Every row comes from one small tree of marks. The marks that hang from a mark follow it in brackets, in alphabetical order. Every link used is in the known rows. Which tree was each row made from?
Known rows
lokep{loviz teve venu}: [  11   31   -5   -9    0  -20   30  -88 -102  -34   95   19  -27   41
   -9  -30   48   21   92  -13   44    7  -54  -68   86  -13   -8  -18
    2]
rotot{zema{vago{venu{lokep} vuso}}}: [  5  16 -39   4   1  -5  16 -28  -8 -87 -20  16 -76  20  62  24  24  39
  51 -19 -38  16 -60 -67  46  30 -21 -30  47]
vuso{vago{venu}}: [-19  59 -58 -29  -3 -46  11 -34   8 -66  18  -8 -28  16  39  25  40  22
  76 -19 -14   3 -35 -71  40  -4  10 -42  -6]
bebi{vago{zema{rotot}}}: [ -8 -42 -42  -1 -13  -9  21 -55  -2 -76 -25   9 -61   2  42  15  42  38
  69 -16  48 -33 -89 -22  95  26  13 -16  36]
vago{venu{lokep{loviz}} vuso zema}: [  6   6 -73  31   4 -60  25 -58 -98 -63 -18  13 -46  29  39  12  33  48
  70 -33  23  34 -60   6  70  -7 -17 -34  61]
bebi{vago{venu{lokep} vuso zema}}: [ -2 -39 -77  20   4 -61   9 -52 -16 -90 -54  -9 -43   6  63  33  28  44
  69 -16  53  21 -75 -36  64   9 -27 -20  39]
zote{bebi{vago{venu{lokep}}}}: [-14  -7 -67 -12   3 -25  45 -57 -50 -84  -8 -25 -50 -21  39  50  45  31
  95 -20 -27  -9 -62 -75  84   2 -22 -65   3]
vago{zema}: [ -7   1 -26 -30 -10 -26   6 -55  -4 -72   0   9 -52   7  22   0  52  27
  56 -17  12  -5 -60  14  65  -9   9 -19  19]
teve{lokep{venu}}: [  -1   14  -54  -53  -11  -31    3  -76  -46  -64   73   25  -28   30
   -1    6   45    8   83  -11   26  -14  -44 -111   50  -15    4  -15
   10]
zema{rotot vago{venu vuso}}: [  7  18 -25  15  -6  -4  -3 -45   6 -97 -12  18 -74  27  66  32  15  48
  73 -13 -22 -12 -72 -63  30  34   3   4  26]
zote{bebi{vago{venu}}}: [-15   9 -56 -20  -7 -22  39 -39  -7 -82 -15 -27 -63 -19  38  42  35  26
 101 -17 -11 -34 -58 -69  71  13  -3 -45 -18]
loviz{lokep{teve}}: [  1  24   8 -40  26 -16  16 -83   6 -50  63   3 -21  16 -10   3  37  21
  94  -4   7  13 -67 -58  74 -21  12   8  -8]
lokep{venu}: [ -1  30  -9 -29 -16 -21  -1 -75 -37 -60  44  15 -31  25   8   8  47  18
  86  -6  32 -15 -47 -81  50  -8  -5  -8   4]
bebi{vago{vuso zema}}: [ -4 -36 -43  -1  -9 -20  -1 -47  45 -69 -52  10 -51   0  46  25  37  26
  53 -13  61 -15 -85 -11  76  24  -6  -8  12]
venu{lokep}: [-14  19 -11 -24   8 -22  18 -75 -36 -64  26  10 -21  15  22  12  67  23
  72 -14  -6   3 -46 -36  55 -14 -12 -36  14]
loviz{lokep{teve venu}}: [  14   42   -3  -28    9  -24    5  -92  -37  -50   79    9  -14   26
  -21    3   25   19   97    1   37   12  -69 -107   82  -27   -3   13
   -2]
kifi{teve}: [-18  11  20 -27  -1 -15   2 -68  13 -62  13  -1 -17  35  -3   3  51  22
  81  -4  32 -13 -51   2  71   1   6  -3 -32]
zema{vago}: [ -9  33 -20 -36  -2  17   3 -51   4 -80  45  14 -60   8  33  18  52  13
  63  -9 -39 -10 -55 -40  34   9   9 -35  -6]
venu{lokep{teve}}: [ -2   6  14 -29  22 -30  33 -99 -54 -58  50   5 -20  20  10 -11  71  23
  73  -8   3  29 -55 -31  82 -22 -12 -14   7]
vago{venu{lokep} vuso}: [ -2  14 -28   3   6 -53  12 -61 -32 -77 -16   4 -31  27  45  30  31  38
  79 -15  15  20 -48 -54  37  -8 -21 -11  24]
zema{rotot vago}: [ -8   8 -10 -10  -7  26  12 -59  -7 -84  29  19 -67  15  46  19  45  29
  66 -10 -51 -24 -73 -48  53  21  15 -23  22]
vago{zema{rotot}}: [ -2 -18 -20  -6 -17 -16  10 -58 -25 -76 -10  20 -67  13  26   7  38  43
  65 -17   6 -14 -76  17  89   9  18 -11  45]
vuso{vago{venu{lokep{teve}} zema}}: [ -5  22 -60 -20  16 -69  24 -66 -47 -73  27 -20 -18  14  36   4  51  38
  51 -21 -28  64 -56 -41 101 -27 -11 -42  34]
kifi{teve{lokep}}: [-17 -10 -27 -48   2 -22   2 -73  26 -62  34   6 -16  37 -11  -1  55  14
  86  -8  31 -12 -43 -26  65  -8  17  -1 -22]
bebi{vago}: [-19 -17 -25 -26  -3  -7  26 -59  16 -60  16  -2 -39   3  29  16  50  10
  90  -7  47 -35 -67 -58  64  13   0 -26 -14]

Which tree is each row?
[-18  72 -89  -1  12 -52  45 -52 -99 -46  36  -4 -17  28  32  17  50  27
  83 -30 -26  25 -35 -57  62 -16  -8 -78  23] -> vuso{vago{venu{lokep{loviz}}}}
[ -9  20 -81  -1 -15 -52  11 -27 -13 -81 -16  -1 -57  16  54  27  21  47
  59 -25 -20   5 -65 -37  80  10  19 -35  42] -> vuso{vago{venu zema{rotot}}}
[ -6  31 -33 -34  -9   2  21 -23   5 -85  11   3 -91  12  45  16  29  26
  68 -15 -33 -12 -55 -65  47  28   8 -32  28] -> rotot{zema{vago{venu}}}
[  1  32 -37  -8  -4 -16  -5 -35  18 -91   0   2 -65  22  59  33  25  32
  70  -8 -23   6 -61 -61  11  18  -1 -10  11] -> zema{vago{venu vuso}}
[  -1   26  -80  -29   -8  -24   24  -76 -108  -43   99   34  -32   38
  -10   -3   47    9   92  -22   41  -12  -41  -88   59  -15    4  -37
   17] -> teve{lokep{loviz venu}}
[ 11  16 -37  35   2 -12   5 -54 -47 -99 -10  15 -62  30  70  42  25  52
  70 -14 -51  16 -71 -69  37  22 -14 -15  50] -> zema{rotot vago{venu{lokep} vuso}}
[ -9 -14 -37  -2  -1 -40   9 -40  31 -73 -27  -8 -47  12  54  41  22  28
  93  -9  75 -12 -63 -73  40  21 -11   3 -11] -> bebi{vago{venu vuso}}
[ 12 -14 -10  16 -15 -16  -6 -53  19 -74 -44  32 -64  21  43  15  28  51
  50 -21  25 -15 -79  10  71  23   7  10  45] -> vago{vuso zema{rotot}}
[  -2   22   -3   -1   25  -26   51 -104 -111  -37   69   13  -18   30
    1  -18   70   24   83  -24   12   26  -56  -15   92  -17  -14  -39
   15] -> venu{lokep{loviz teve}}
[  4  11  -6  10  -8  26  -8 -53  19 -79  -4  33 -72  22  55  29  27  37
  56 -10 -29 -21 -80 -36  42  37   7  -2  20] -> zema{rotot vago{vuso}}
[  -1   16  -49    6    3  -13   23  -65  -70 -102   29    7  -67   21
   54   33   37   47   81  -14  -67   12  -61  -78   48   11   -6  -29
   51] -> zema{rotot vago{venu{lokep}}}
[  4  -8 -43  -1 -11 -55  -3 -37   5 -87 -39   1 -56  16  48  18  21  46
  62 -17  36  12 -55  -5  41   3  -2  -1  31] -> vago{venu vuso zema}
[  3  22 -22  -9 -10  -1  10 -15  39 -83 -27  16 -88  17  56  22  18  36
  60 -16 -26 -10 -60 -60  35  40  -4 -18  27] -> rotot{zema{vago{venu vuso}}}
[  0  -7 -53  16  -6 -55  25 -61 -75 -93 -14   0 -55  24  42  19  37  59
  76 -26  -1  19 -67 -24  76  -5  -3 -22  73] -> vago{venu{lokep} zema{rotot}}
[-10 -21 -58 -18 -16  -5  27 -47  12 -74 -37 -13 -69 -32  31  29  50  23
  58 -20 -11 -30 -80  -4 107  13   0 -53   4] -> zote{bebi{vago{zema}}}
[-14 -37 -70 -19 -11 -52  19 -42  -3 -85 -20 -22 -62   2  44  22  38  31
  86 -16  54  -4 -70 -40  67   9   3 -19  21] -> bebi{vago{venu zema}}
[  1  16  -7 -14 -10  33   3 -29  40 -66 -20  36 -76  12  46  10  31  24
  39 -15 -23 -24 -70 -34  57  44   1 -21  20] -> rotot{zema{vago{vuso}}}
[ -7  24 -88  13  -4 -55  22 -44 -52 -85 -15  -3 -40  19  52  25  38  51
  54 -29 -41  27 -62 -43  90  -5   2 -38  65] -> vuso{vago{venu{lokep} zema{rotot}}}
[-17   6 -46 -27   8 -17  22 -76 -45 -45  67  18 -19  50 -18 -19  53  17
  90 -19  37 -11 -44  -9  77  -5  17 -23 -15] -> kifi{teve{lokep{loviz}}}
[-19  57 -66 -20   8 -55  22 -47 -38 -70  17 -10 -16  19  43  28  47  25
  73 -20 -37  28 -33 -78  53 -19  -7 -61  13] -> vuso{vago{venu{lokep}}}
[-11  22 -54 -11 -17 -14   9 -42  12 -64 -10  18 -47  14  38  12  36  38
  44 -22 -18  -8 -71 -12  92  12  22 -37  37] -> vuso{vago{zema{rotot}}}
[  4 -55 -36  22 -15  -9   7 -51  26 -73 -62  18 -60   7  55  23  21  43
  58 -18  50 -32 -98 -12  90  39   2   0  29] -> bebi{vago{vuso zema{rotot}}}
